Known rows, with every way that one mark hangs from another
{Z262 {Z484 Z59} {Z712 Z910}}: 165	304	-204	265	248	-151	-72	131	-19	-75	-176	56	16	99	25	127	307	129	-141	195	-275	279	-96	-53	28	115	45	-98	132
{Z330 Z59}: 21	49	-59	56	13	-65	56	-31	20	-80	-100	-131	87	-57	118	21	69	-39	18	128	-18	-74	-17	-40	88	-6	50	34	-127
{Z779 Z357 {Z666 Z23 Z113 Z411}}: 165	-304	-151	-128	18	218	89	165	-116	456	-18	-242	38	159	50	-103	47	-5	73	80	-192	126	47	-29	198	-36	155	65	36
{Z262 Z484 Z712}: 87	237	-55	52	84	-80	35	55	21	-80	11	-14	-17	12	53	79	79	89	30	137	-77	97	-22	-9	44	31	0	-40	113
{Z779 {Z666 Z23 Z113 Z411} {Z864 Z901}}: 27	-246	-57	-49	-15	23	-140	257	-53	265	27	-287	129	-193	-81	-72	355	11	39	147	-144	109	-117	199	202	-135	148	123	101
{Z901 Z864}: 93	-26	-32	217	121	49	-127	41	90	14	-50	50	-48	-45	-67	-77	42	-104	-118	-34	-64	34	4	-106	64	1	10	92	80
{Z411 {Z666 Z23 Z113 {Z779 Z864}}}: 143	10	-235	-51	60	27	181	231	-45	194	119	-93	74	-108	242	-72	171	26	-141	140	-87	58	65	259	110	-166	36	216	131
{Z262 Z484}: -27	114	-14	78	84	-44	-15	119	201	42	-32	3	-11	0	17	46	74	150	74	42	-118	72	-36	72	45	-49	-75	-77	56
{Z23 {Z666 Z113}}: 63	89	-49	-66	35	10	148	17	-19	96	-11	91	-105	-72	209	-162	126	74	-25	-19	-50	17	-117	110	111	-171	-6	55	-20
{Z779 Z357}: 51	-64	-16	-27	2	117	68	-48	-123	54	30	-59	-28	87	36	-25	-30	15	19	-29	-27	62	96	-93	34	50	85	52	-19
{Z411 {Z666 Z113 {Z779 Z357}}}: 173	57	-160	-184	159	95	211	68	-245	254	16	-88	26	15	401	-99	64	66	-161	99	-88	19	136	3	136	-17	-26	201	-13
{Z411 {Z666 Z23 Z113 Z779}}: 172	-8	-274	-72	127	14	177	179	-61	369	65	-69	43	-8	278	-124	95	9	-128	131	-69	-1	78	166	168	-136	22	125	68
{Z113 {Z666 {Z779 Z357}}}: 108	-66	-124	12	7	105	325	-18	-165	-20	219	-178	-54	67	-107	198	-108	188	-7	114	83	127	148	-103	94	-42	-82	115	-19
{Z666 Z23 Z113 Z411 {Z779 Z357 Z783 Z910}}: 174	-129	-461	-69	118	182	362	-17	-107	650	103	-212	5	116	9	143	107	221	65	110	-366	301	143	102	78	-74	-112	-4	257
{Z658 {Z779 Z357 Z783 Z864 Z910}}: -185	103	-17	-178	-23	111	177	45	-133	-167	71	-12	26	-254	-30	172	371	216	30	-76	-432	359	170	65	-106	-129	189	194	282
{Z484 Z59}: -15	42	-55	228	102	-3	-79	34	-110	2	-55	-2	-6	28	-53	72	205	-41	-65	88	-195	84	-71	12	26	5	56	-5	62
{Z658 {Z779 {Z666 Z23 Z113} Z910}}: -106	-47	-66	-267	20	59	90	258	67	168	-36	-37	-23	-176	46	11	245	102	46	-9	-322	139	106	86	73	-223	203	211	107
{Z23 {Z666 Z113 Z411 {Z779 Z783}}}: 126	20	-253	-40	174	33	300	40	-225	388	-9	-11	12	-47	147	-61	204	249	-15	147	-88	146	-96	143	100	-159	-207	-68	122
{Z113 Z666}: 22	0	-25	48	-87	18	161	-32	12	-164	157	-105	-35	17	-133	194	-28	77	-2	41	-58	106	-5	-49	86	-87	6	52	18
{Z113 {Z666 Z411 {Z779 Z357 Z783}}}: 134	-120	-233	54	57	135	362	-53	-281	168	189	-253	58	104	-164	264	21	252	30	174	-113	287	98	-99	99	-29	-132	-33	146
{Z113 {Z666 Z411}}: 108	-162	-101	234	-85	72	150	-65	-64	-24	112	-221	44	79	-199	228	24	95	20	141	-143	178	-25	-40	102	-27	-40	-1	61
{Z666 Z23 Z113 {Z779 Z357 Z910}}: 142	-74	-342	-123	71	142	318	19	15	433	136	-120	-111	73	75	55	-38	147	25	37	-138	127	199	92	71	-87	-53	159	80
{Z666 Z779}: 47	-13	-97	-14	104	-9	113	53	-95	110	38	-26	12	-14	-1	39	-60	118	-26	116	184	-34	80	30	-18	4	-166	28	-21
{Z984 {Z666 Z23 {Z779 Z357 Z864}}}: -15	-88	-87	-116	57	195	94	231	-112	0	206	-129	-20	-57	-106	56	21	97	103	103	91	124	117	72	89	-201	88	227	-33
{Z984 {Z666 Z23 {Z779 Z783 Z864}}}: -122	71	-114	-233	104	82	90	265	-58	19	208	-46	28	-154	-135	108	123	128	97	84	-12	164	9	135	57	-283	14	95	107
{Z23 {Z666 Z411 {Z779 Z357 Z783 Z910}}}: 71	46	-289	-39	228	127	351	-13	-405	365	107	-107	-104	92	17	98	230	235	-51	137	-174	470	20	126	-40	-132	-40	-73	124
{Z23 Z666}: 11	69	-26	19	59	-7	103	51	-121	22	33	73	-115	-21	59	-119	134	35	-42	13	47	119	-100	111	29	-153	78	-28	-38
{Z666 {Z779 Z357 Z864 Z910}}: 1	60	-127	-90	62	130	228	22	-165	-34	174	-138	-69	-26	-20	222	39	177	-59	73	-49	276	178	115	-150	-24	-65	205	62
{Z779 Z357 {Z666 Z411} {Z864 Z901} Z910}: -67	-81	13	-140	81	126	-91	106	-349	99	83	-376	5	-79	-117	171	378	57	-41	119	-266	454	-8	100	-12	-31	213	168	48

Rows
-67	-83	15	-169	-40	55	-20	333	4	-31	122	-118	15	-67	-116	1	119	-67	-3	37	-13	175	-24	165	0	-163	225	93	84
{Z779 {Z666 Z23} Z864}
-57	-131	83	52	-105	121	64	98	-103	-243	-1	-17	91	-240	-21	-21	233	141	51	-9	-116	75	189	15	-6	-45	190	264	103
{Z658 {Z779 Z357 Z864}}
158	-280	-227	308	-118	84	174	16	28	125	186	-251	38	121	-293	182	30	42	60	150	-146	206	3	43	156	-94	73	-34	124
{Z113 {Z666 Z23 Z411}}
-205	315	10	-587	58	44	134	162	-36	-22	77	-68	-52	-173	119	220	250	118	-46	-65	-467	361	-84	144	-87	-204	21	125	220
{Z779 {Z666 Z113} Z783 Z864 Z910}
-116	7	55	-458	70	116	135	193	-182	115	-100	12	74	-197	180	-92	257	182	78	-78	-301	70	112	-136	134	-125	166	146	131
{Z658 {Z779 Z357 {Z666 Z113} Z783}}
160	-178	-368	134	-4	112	248	85	64	344	121	-231	50	-35	-66	185	127	181	10	192	-226	221	80	305	-1	-105	-156	154	218
{Z666 Z23 Z113 Z411 {Z779 Z864 Z910}}
61	202	-367	-284	202	2	285	133	-100	441	132	-60	-24	-22	266	47	216	73	-141	74	-352	259	62	211	77	-214	22	58	218
{Z411 {Z666 Z23 Z113 {Z779 Z783 Z910}}}
32	-70	-231	-46	60	183	130	181	27	195	128	-214	20	-90	-72	207	129	173	91	187	-235	209	23	212	81	-231	-99	247	74
{Z984 {Z666 Z23 Z113 Z411 {Z779 Z864 Z910}}}
3	201	-136	-203	109	-4	303	114	-131	71	100	78	-49	-216	181	-45	223	243	-48	49	-32	136	-88	218	31	-241	-148	67	141
{Z23 {Z666 Z113 {Z779 Z783 Z864}}}
79	-9	-309	-179	88	3	257	107	64	427	86	2	27	-51	58	-33	30	161	62	36	-62	-23	54	101	122	-142	-142	-28	193
{Z666 Z23 Z113 {Z779 Z783}}
65	-161	-160	-175	-35	256	146	176	-85	263	102	-312	-21	59	-7	134	187	48	16	70	-422	413	62	157	24	-117	184	210	159
{Z779 Z357 {Z666 Z23 Z113 Z411} Z864 Z910}
1	211	-130	-108	144	15	146	137	-217	-34	142	-110	1	-83	174	162	209	50	-236	149	-154	309	77	239	-108	-106	17	196	89
{Z411 {Z666 {Z779 Z864 Z910}}}
-92	-26	-8	-131	23	84	125	36	-171	16	-33	51	72	-167	21	-42	244	173	83	-68	-226	101	159	-109	51	-54	159	59	174
{Z658 {Z779 Z357 Z783}}
2	-361	-18	36	-69	202	37	318	-181	46	4	-204	150	-125	-135	-47	313	88	79	114	-176	223	162	74	67	-103	330	207	155
{Z658 {Z779 Z357 {Z666 Z23 Z411} Z864}}
135	-20	-217	-47	107	146	356	48	-299	254	71	-87	23	-73	143	-35	252	274	-15	130	-133	250	-33	166	77	-154	-123	54	168
{Z23 {Z666 Z113 Z411 {Z779 Z357 Z783 Z864}}}
-65	111	-179	-550	105	159	230	131	-90	411	106	-123	-122	71	104	81	142	55	35	-102	-466	375	50	15	67	-188	195	33	180
{Z779 Z357 {Z666 Z23 Z113} Z783 Z910}
-69	-208	-113	-21	38	94	33	261	-92	217	-35	-156	52	-73	-143	83	309	84	47	115	-300	293	111	107	10	-154	241	96	136
{Z658 {Z779 {Z666 Z23 Z411} Z910}}
25	-51	-255	-369	111	212	217	111	-157	544	60	-235	-39	145	39	109	193	79	54	8	-544	440	30	31	86	-129	155	-10	231
{Z779 Z357 {Z666 Z23 Z113 Z411} Z783 Z910}
81	-197	-306	279	-21	22	200	52	-85	125	317	-384	17	-91	-392	356	240	199	-5	266	-124	378	42	237	84	-176	-11	110	180
{Z113 {Z666 Z23 Z411 {Z779 {Z864 Z901} Z910}}}
23	-79	-58	-278	18	52	34	242	73	272	-1	-70	-14	7	76	-109	25	-36	33	1	-90	-7	-31	48	149	-146	111	67	15
{Z779 {Z666 Z23 Z113}}
13	23	-206	-281	123	210	201	110	-20	280	151	-124	-128	6	59	103	-14	147	98	46	-154	129	124	26	144	-220	0	251	-47
{Z984 {Z666 Z23 Z113 {Z779 Z357 Z910}}}
-149	44	-31	-318	136	101	-18	101	-407	166	109	-326	28	-120	-111	213	469	108	-21	66	-419	568	-48	93	-19	-93	199	54	200
{Z779 Z357 {Z666 Z411} Z783 {Z864 Z901} Z910}
104	143	-372	-305	196	101	343	94	-196	484	151	-109	-50	48	298	22	192	79	-126	54	-372	305	141	133	103	-169	84	103	200
{Z411 {Z666 Z23 Z113 {Z779 Z357 Z783 Z910}}}
263	-344	-324	175	-34	209	247	92	-59	371	97	-245	112	24	-21	-4	55	167	63	184	-65	84	145	160	121	-21	-90	166	163
{Z666 Z23 Z113 Z411 {Z779 Z357 Z864}}
19	-52	-4	-83	39	148	-42	43	-8	105	-74	-110	74	-37	75	32	61	79	114	88	-208	-23	-88	-41	181	-105	-78	133	-58
{Z984 {Z666 Z113 Z411}}
60	265	-245	-385	229	82	312	22	-290	330	76	-77	-38	6	393	68	182	129	-179	42	-375	277	115	55	45	-96	-24	127	138
{Z411 {Z666 Z113 {Z779 Z357 Z783 Z910}}}
178	-190	-396	22	90	61	251	79	-22	582	37	-126	119	17	-13	10	85	182	75	156	-151	55	41	122	147	-83	-196	-88	248
{Z666 Z23 Z113 Z411 {Z779 Z783}}
-65	-82	-22	-176	45	98	58	167	-81	150	-143	-117	66	-152	71	89	292	171	20	82	-388	174	70	38	37	-102	68	200	92
{Z658 {Z779 {Z666 Z113 Z411} Z910}}
25	136	-308	-198	156	100	283	171	-277	225	256	-145	-21	-4	111	122	276	52	-164	94	-294	478	148	242	-39	-179	185	113	257
{Z411 {Z666 Z23 {Z779 Z357 Z783 Z864 Z910}}}
92	39	-215	-13	102	52	298	92	-201	206	51	-36	41	-147	110	-8	277	270	-27	155	-114	200	-109	232	47	-189	-186	26	186
{Z23 {Z666 Z113 Z411 {Z779 Z783 Z864}}}
-66	65	118	-338	-30	55	5	228	11	-110	2	-76	33	-161	131	7	102	38	-22	2	-120	43	-69	83	26	-107	19	209	33
{Z779 {Z666 Z113} Z864}
-289	47	-20	-301	71	-56	-42	306	-124	37	92	-105	46	-411	-172	94	595	134	37	1	-341	369	26	203	17	-298	337	134	272
{Z658 {Z779 {Z666 Z23} Z783 {Z864 Z901} Z910}}
-23	258	-180	-271	193	84	262	91	-366	70	186	-121	-16	-51	212	164	264	104	-204	89	-296	446	124	159	-100	-105	73	143	189
{Z411 {Z666 {Z779 Z357 Z783 Z864 Z910}}}
30	1	-74	52	-63	24	264	68	-47	-248	250	-159	7	-102	-171	280	-17	201	-39	147	76	135	61	66	14	-115	-129	165	61
{Z113 {Z666 {Z779 Z864}}}
121	-199	-348	155	45	26	97	65	-7	415	121	-293	64	-168	-116	131	296	190	14	215	-179	195	30	322	94	-113	-115	150	184
{Z666 Z23 Z113 Z411 {Z779 {Z864 Z901} Z910}}
30	-18	51	-385	41	153	81	120	-136	170	-38	-105	-34	45	212	-91	-14	21	11	-37	-112	27	38	-132	126	-21	85	153	-66
{Z779 Z357 {Z666 Z113}}
32	232	-235	-310	204	89	406	-15	-239	308	109	27	-182	-32	229	15	170	263	-51	0	-195	292	20	104	24	-205	-86	54	87
{Z23 {Z666 Z113 {Z779 Z357 Z783 Z910}}}
114	-238	-134	-93	13	103	21	216	7	408	-44	-188	67	76	13	-74	80	-17	54	105	-164	67	-46	63	167	-82	76	13	64
{Z779 {Z666 Z23 Z113 Z411}}
140	-250	-330	116	41	166	248	113	-214	334	172	-221	131	40	-181	87	151	165	57	173	-94	296	136	151	13	-53	-10	-26	282
{Z666 Z23 Z411 {Z779 Z357 Z783 Z864}}
-156	-8	75	-373	90	101	86	216	-269	42	-56	-3	69	-147	46	-56	267	140	69	-47	-211	161	125	-137	60	-105	237	77	120
{Z658 {Z779 Z357 Z666 Z783}}
